Each row was made from one walk, in order. Every step used is in the known rows, and no mark comes twice. Write each row's walk.
Known rows
fifu-buruso: 14.2	9.6	-0.4	18.8	12.2	-0.7	-2.3	-17.7	15.1	-0.4	22.1	3.8	6.4	0.0	-14.4	9.9	10.4	-9.9	14.6	-8.8	2.9	-7.8
salako-gekez-nofonas: 12.8	-3.5	-2.4	1.8	-7.7	0.7	2.9	-22.1	-11.8	5.4	9.3	-18.8	4.3	-4.7	1.5	-11.4	-6.5	22.0	-2.1	-1.0	0.5	-20.2
nofonas-fifu: 6.6	18.2	-6.1	-7.2	5.1	-5.7	-16.0	4.4	11.5	1.4	-10.2	3.1	-12.9	-11.9	26.5	-8.6	6.6	-1.3	9.6	-6.9	-8.4	1.8
vuvotob-fifu-dobo-gekez: 6.2	19.6	9.5	-13.7	-10.8	-4.6	-39.0	8.2	4.6	-10.2	26.6	-5.1	-1.3	-16.1	69.2	-7.9	-8.2	-13.2	-14.4	12.2	11.9	-19.7
buruso-fifu-nofonas-gekez-salako: 11.3	46.5	-5.7	-4.3	0.6	-2.7	2.5	-0.2	-16.6	-9.9	-1.4	-6.0	2.4	-22.5	-6.1	-9.3	30.8	-4.2	7.0	-26.5	-9.4	15.2
vuvotob-fifu-dobo-gekez-salako: -23.1	32.8	3.7	-12.5	-13.5	-4.6	-33.3	28.0	-11.3	-14.0	25.1	-13.8	8.7	-18.1	60.2	-12.5	13.2	-24.2	-23.0	5.7	12.5	-21.4
salako-gekez-dobo: -6.9	-3.1	-0.6	-2.8	-14.5	5.1	8.7	-11.1	10.1	-6.9	2.2	-13.9	-6.2	-0.3	35.9	0.5	-12.4	13.7	-0.5	10.6	5.6	-14.3
dobo-fifu: 0.5	3.2	2.2	-1.1	-4.8	-1.2	-13.7	11.1	8.8	-6.6	10.8	9.6	-1.6	-12.7	6.2	-7.2	4.4	-7.4	-21.3	5.9	3.0	-17.1
buruso-fifu: 16.5	20.9	-0.3	10.7	1.7	2.5	-7.6	11.2	4.9	-14.7	-0.3	8.6	-7.0	-6.2	15.4	-7.4	11.6	0.9	-9.4	-3.9	-1.7	15.6
vuvotob-fifu-nofonas-gekez-salako: 9.6	40.1	-8.2	-13.8	-7.3	-5.8	-7.3	6.5	-8.7	5.4	-3.5	-10.1	1.2	-19.0	7.1	-14.1	20.8	-5.1	21.2	-23.7	-7.7	-12.5
gekez-nofonas-fifu: 17.3	26.8	-20.1	-3.3	5.5	-3.8	-16.5	11.7	2.7	13.3	-12.3	-10.7	-8.7	-18.4	14.3	-12.1	16.8	1.9	-6.6	-15.6	-8.7	-10.7
dokazu-buruso-fifu: 9.6	30.0	-4.8	31.3	4.2	-4.7	-5.5	17.2	2.1	-31.0	-2.5	13.1	-10.8	8.2	5.2	-10.4	10.6	6.7	-1.8	-4.7	2.7	20.9
fifu-nofonas-gekez-dobo: 16.4	21.1	-11.8	-16.1	-4.6	1.6	8.6	-13.5	8.4	8.4	-8.0	-15.1	-6.7	-17.8	10.0	11.1	3.0	-0.1	12.7	-14.2	-4.9	-5.5
fifu-buruso-dokazu: 18.6	26.3	-1.4	23.0	19.4	5.2	12.2	-39.3	11.6	7.2	35.1	0.8	4.8	-2.3	-23.0	5.9	4.4	8.0	8.5	-23.1	5.0	-8.4
gekez-salako: -29.1	13.4	-5.4	1.4	-3.4	-0.2	5.7	19.8	-15.9	-3.9	-1.2	-8.7	10.2	-1.6	-10.1	-4.7	20.6	-11.1	-9.5	-5.7	0.8	-1.9
vuvotob-gekez-nofonas-fifu: 29.5	26.7	-7.3	-15.0	2.4	-12.5	-23.6	-9.8	0.0	8.5	-7.6	-10.4	-12.6	-17.7	24.8	-15.5	-1.0	23.2	17.5	-9.7	-7.2	-15.1
dobo-gekez-nofonas: 14.7	14.2	2.4	4.2	2.8	-8.5	-14.4	-4.2	-24.6	4.2	16.0	-17.7	5.7	-2.2	17.5	-8.8	15.4	3.9	-18.6	1.6	4.3	-17.1
dobo-gekez-nofonas-fifu-buruso-dokazu: 39.9	58.8	-5.4	19.4	26.9	-9.0	-17.7	-38.0	-1.2	12.5	40.0	-13.7	-2.7	-15.9	20.7	-12.0	26.4	11.3	-1.0	-28.3	1.3	-23.6
fusik-gekez-nofonas-fifu-buruso-dokazu: 43.9	53.4	-1.5	8.1	29.4	-2.7	0.2	-45.5	7.4	6.5	25.5	-10.6	-12.2	-22.5	2.3	-16.8	23.7	18.7	-4.4	-30.9	-1.1	-20.1
gekez-dobo-fifu-buruso: 6.9	22.6	-9.5	18.0	0.4	4.8	-10.0	10.9	37.3	-6.8	24.8	4.0	-1.7	-15.0	13.3	10.9	20.7	-22.6	-21.8	0.8	10.2	-30.9
nofonas-gekez-dobo-fifu: -3.9	7.9	0.1	-8.8	-12.4	-3.8	-1.0	5.5	17.6	-8.9	-3.7	0.2	-16.0	-17.2	39.8	1.2	-6.2	-1.8	-15.2	3.7	2.1	-18.6
gekez-dobo: -8.2	9.5	-10.8	-0.9	-6.5	6.8	5.3	18.6	13.0	-0.2	-7.4	-9.2	-6.6	-2.9	21.5	7.7	5.0	-5.1	-13.7	2.5	4.5	-6.9
dobo-fifu-buruso-dokazu: 18.7	29.3	0.4	22.6	14.0	3.9	-1.4	-26.4	20.4	1.2	46.4	9.4	2.2	-14.8	-16.6	-1.1	8.5	0.9	-12.4	-16.6	8.2	-24.6

Which walk is each row?
13.4	28.8	-19.8	-9.4	-8.2	9.8	-12.5	21.4	21.5	5.1	9.8	-5.6	-0.4	-28.0	4.3	4.3	22.7	-18.2	-30.4	-2.2	3.6	-28.2 -> gekez-dobo-fifu-nofonas
21.0	32.1	-3.8	-2.7	8.1	-14.4	-30.0	-0.9	-13.0	5.1	5.1	-13.8	-7.1	-13.8	43.3	-17.6	22.0	2.7	-8.0	-5.5	-4.2	-15.6 -> dobo-gekez-nofonas-fifu
18.7	34.9	-2.4	0.3	-2.7	0.7	-30.0	7.2	-11.2	-13.9	26.6	-15.2	4.7	-26.4	44.1	-6.1	13.1	-10.2	-46.2	0.8	8.6	-3.9 -> buruso-fifu-dobo-gekez-nofonas
10.4	17.5	-0.3	10.8	-0.3	-4.3	-2.3	-13.8	33.7	-10.0	17.8	3.7	-10.2	-16.8	25.7	10.6	4.0	-11.5	-0.5	-4.6	5.4	-24.8 -> nofonas-gekez-dobo-fifu-buruso
25.0	15.5	0.7	-16.2	-2.5	-5.8	-9.3	-21.5	4.0	3.3	10.3	3.4	-2.2	-27.5	-4.5	-4.2	2.8	-1.9	4.7	-11.1	-5.8	-16.0 -> dobo-fifu-nofonas-gekez
-4.1	28.2	-4.3	-14.9	-6.0	-6.2	-3.7	-1.2	-12.5	-1.8	8.8	-5.2	7.7	-28.8	-14.1	-8.8	22.5	-13.2	-4.6	-16.3	-5.0	-17.2 -> dobo-fifu-nofonas-gekez-salako
2.9	20.7	-5.2	-5.0	-5.0	9.2	-16.1	11.0	13.9	-17.3	11.6	2.2	-0.8	-23.9	26.1	1.9	-2.3	-13.8	-27.2	-1.4	4.3	13.4 -> buruso-fifu-dobo
20.6	19.5	-8.6	-9.1	-2.1	3.0	-17.2	3.1	7.8	5.5	17.7	3.9	5.6	-25.4	-17.1	-4.3	17.9	-12.7	-15.4	-5.6	-1.2	-22.0 -> dobo-fifu-nofonas
-1.0	23.2	4.9	-22.0	1.1	-9.3	-37.5	-7.0	4.5	-8.4	17.9	-6.7	-5.7	-24.4	68.0	-4.8	-3.2	-15.2	-9.6	6.0	2.9	-5.6 -> nofonas-fifu-dobo-gekez
10.9	43.5	-7.1	20.7	-0.2	-6.4	-27.8	14.0	-13.1	-30.1	24.6	-10.1	1.5	-11.1	33.1	-9.7	12.3	-4.3	-38.9	-0.6	12.3	1.8 -> dokazu-buruso-fifu-dobo-gekez-nofonas
-16.4	12.8	8.2	-10.6	-6.2	-8.7	-1.2	-1.3	-18.8	-8.5	2.8	-7.9	4.9	-1.1	0.5	-7.9	2.5	10.9	15.1	0.1	2.3	-6.1 -> vuvotob-gekez-salako
26.7	44.3	-8.1	15.5	24.9	-0.3	-3.6	-34.1	23.1	9.0	24.3	3.3	-8.4	-14.3	3.7	-3.5	11.1	6.9	18.0	-30.0	-2.8	-6.1 -> nofonas-fifu-buruso-dokazu
25.1	28.0	0.3	-15.4	9.4	-7.7	-12.1	-7.8	-3.9	-0.5	-9.2	-11.0	-16.5	-20.3	25.0	-23.5	19.4	10.9	-14.2	-8.2	-6.8	-12.3 -> fusik-gekez-nofonas-fifu
-5.1	0.2	1.8	-3.5	-19.9	4.0	-5.3	-1.3	19.0	-13.0	13.7	-4.4	-7.8	-13.2	42.0	-6.6	-8.5	6.3	-21.5	16.6	8.5	-31.5 -> salako-gekez-dobo-fifu
11.6	38.6	-11.0	22.0	7.3	10.7	4.1	-8.8	33.7	0.9	37.4	0.5	-3.6	-18.2	3.9	6.7	13.6	-4.4	-27.1	-13.6	12.6	-32.1 -> gekez-dobo-fifu-buruso-dokazu
10.8	27.5	-5.2	-30.1	3.2	-0.9	-19.8	-6.5	5.1	-3.7	2.4	-17.6	-10.0	-37.8	35.9	-13.8	4.8	-4.4	-31.4	-5.7	-0.5	-14.7 -> fusik-gekez-nofonas-fifu-dobo
14.8	26.3	0.8	18.8	-0.4	9.1	7.3	-38.9	31.2	-5.2	48.8	-4.5	-4.1	-15.3	19.3	-0.8	-4.1	14.6	-12.4	-5.8	13.8	-40.1 -> salako-gekez-dobo-fifu-buruso-dokazu
40.9	33.3	-1.0	-5.2	3.4	-2.6	-3.4	-20.6	-0.4	-6.0	0.1	2.8	-7.5	-20.5	2.6	-5.2	9.9	6.1	15.4	-21.0	-10.7	16.5 -> buruso-fifu-nofonas-gekez
-21.7	38.4	6.2	-3.5	-6.1	-1.4	-22.4	19.8	-18.7	-29.1	26.8	-10.5	10.7	-21.0	46.0	-7.4	23.1	-23.6	-39.6	3.3	9.9	6.3 -> buruso-fifu-dobo-gekez-salako
42.6	36.3	-7.8	4.8	14.4	-13.0	-25.8	-28.4	15.4	7.7	13.7	-6.4	-6.5	-17.5	10.5	-5.9	10.4	12.7	32.8	-18.1	-4.7	-22.6 -> vuvotob-gekez-nofonas-fifu-buruso
21.9	8.2	0.0	-6.9	-2.9	-6.5	-7.2	-14.6	-11.4	7.0	2.5	-13.2	-0.2	-6.1	-2.0	-6.2	-8.7	24.2	6.7	-2.7	0.8	-17.0 -> vuvotob-gekez-nofonas
1.0	13.3	-2.5	-10.0	-4.2	-1.7	-22.0	-4.0	-15.5	1.0	27.8	-23.8	12.0	-19.9	29.4	1.1	1.2	-10.7	-36.4	4.3	10.2	-20.0 -> fifu-dobo-gekez-nofonas
-7.3	12.5	-9.7	-0.8	-11.6	5.6	-8.1	29.2	21.3	-6.7	2.7	0.2	-8.4	-15.3	28.0	0.7	9.1	-12.7	-35.2	9.2	7.7	-24.2 -> gekez-dobo-fifu
37.7	40.7	-10.4	17.1	16.0	0.1	-1.3	-55.8	12.2	14.3	33.4	-15.4	-4.2	-17.8	5.8	-14.4	4.4	29.4	15.5	-30.5	-3.0	-26.7 -> salako-gekez-nofonas-fifu-buruso-dokazu
17.7	9.5	7.2	-7.8	4.3	-2.1	4.3	-12.2	-16.2	-2.1	0.0	-14.1	-3.8	-8.2	-0.5	-13.8	12.8	11.2	-23.7	-1.4	1.3	-13.9 -> fusik-gekez-nofonas
15.8	33.9	-1.3	14.1	6.3	1.5	10.4	-32.5	30.4	-1.2	30.4	0.6	-11.9	-19.7	17.4	6.5	-2.8	6.1	-6.8	-18.5	7.5	-26.7 -> nofonas-gekez-dobo-fifu-buruso-dokazu
-4.6	29.0	-9.8	16.8	-2.0	2.0	-14.0	19.1	11.5	-33.8	9.1	5.7	-3.6	-9.4	16.1	-0.7	-2.5	-8.0	-19.6	-2.5	8.4	20.0 -> dokazu-buruso-fifu-dobo
20.5	27.4	-6.9	11.0	17.5	-6.6	-18.1	-15.3	26.7	0.7	12.5	6.9	-6.7	-11.3	12.1	0.3	18.3	-10.8	23.6	-15.5	-5.1	-5.2 -> nofonas-fifu-buruso
0.1	9.3	10.0	-13.1	-2.4	2.7	10.5	-0.7	7.1	-14.7	-4.9	-9.6	-14.9	-4.6	33.1	-2.9	6.2	2.8	-21.0	10.3	6.8	-8.7 -> fusik-gekez-dobo
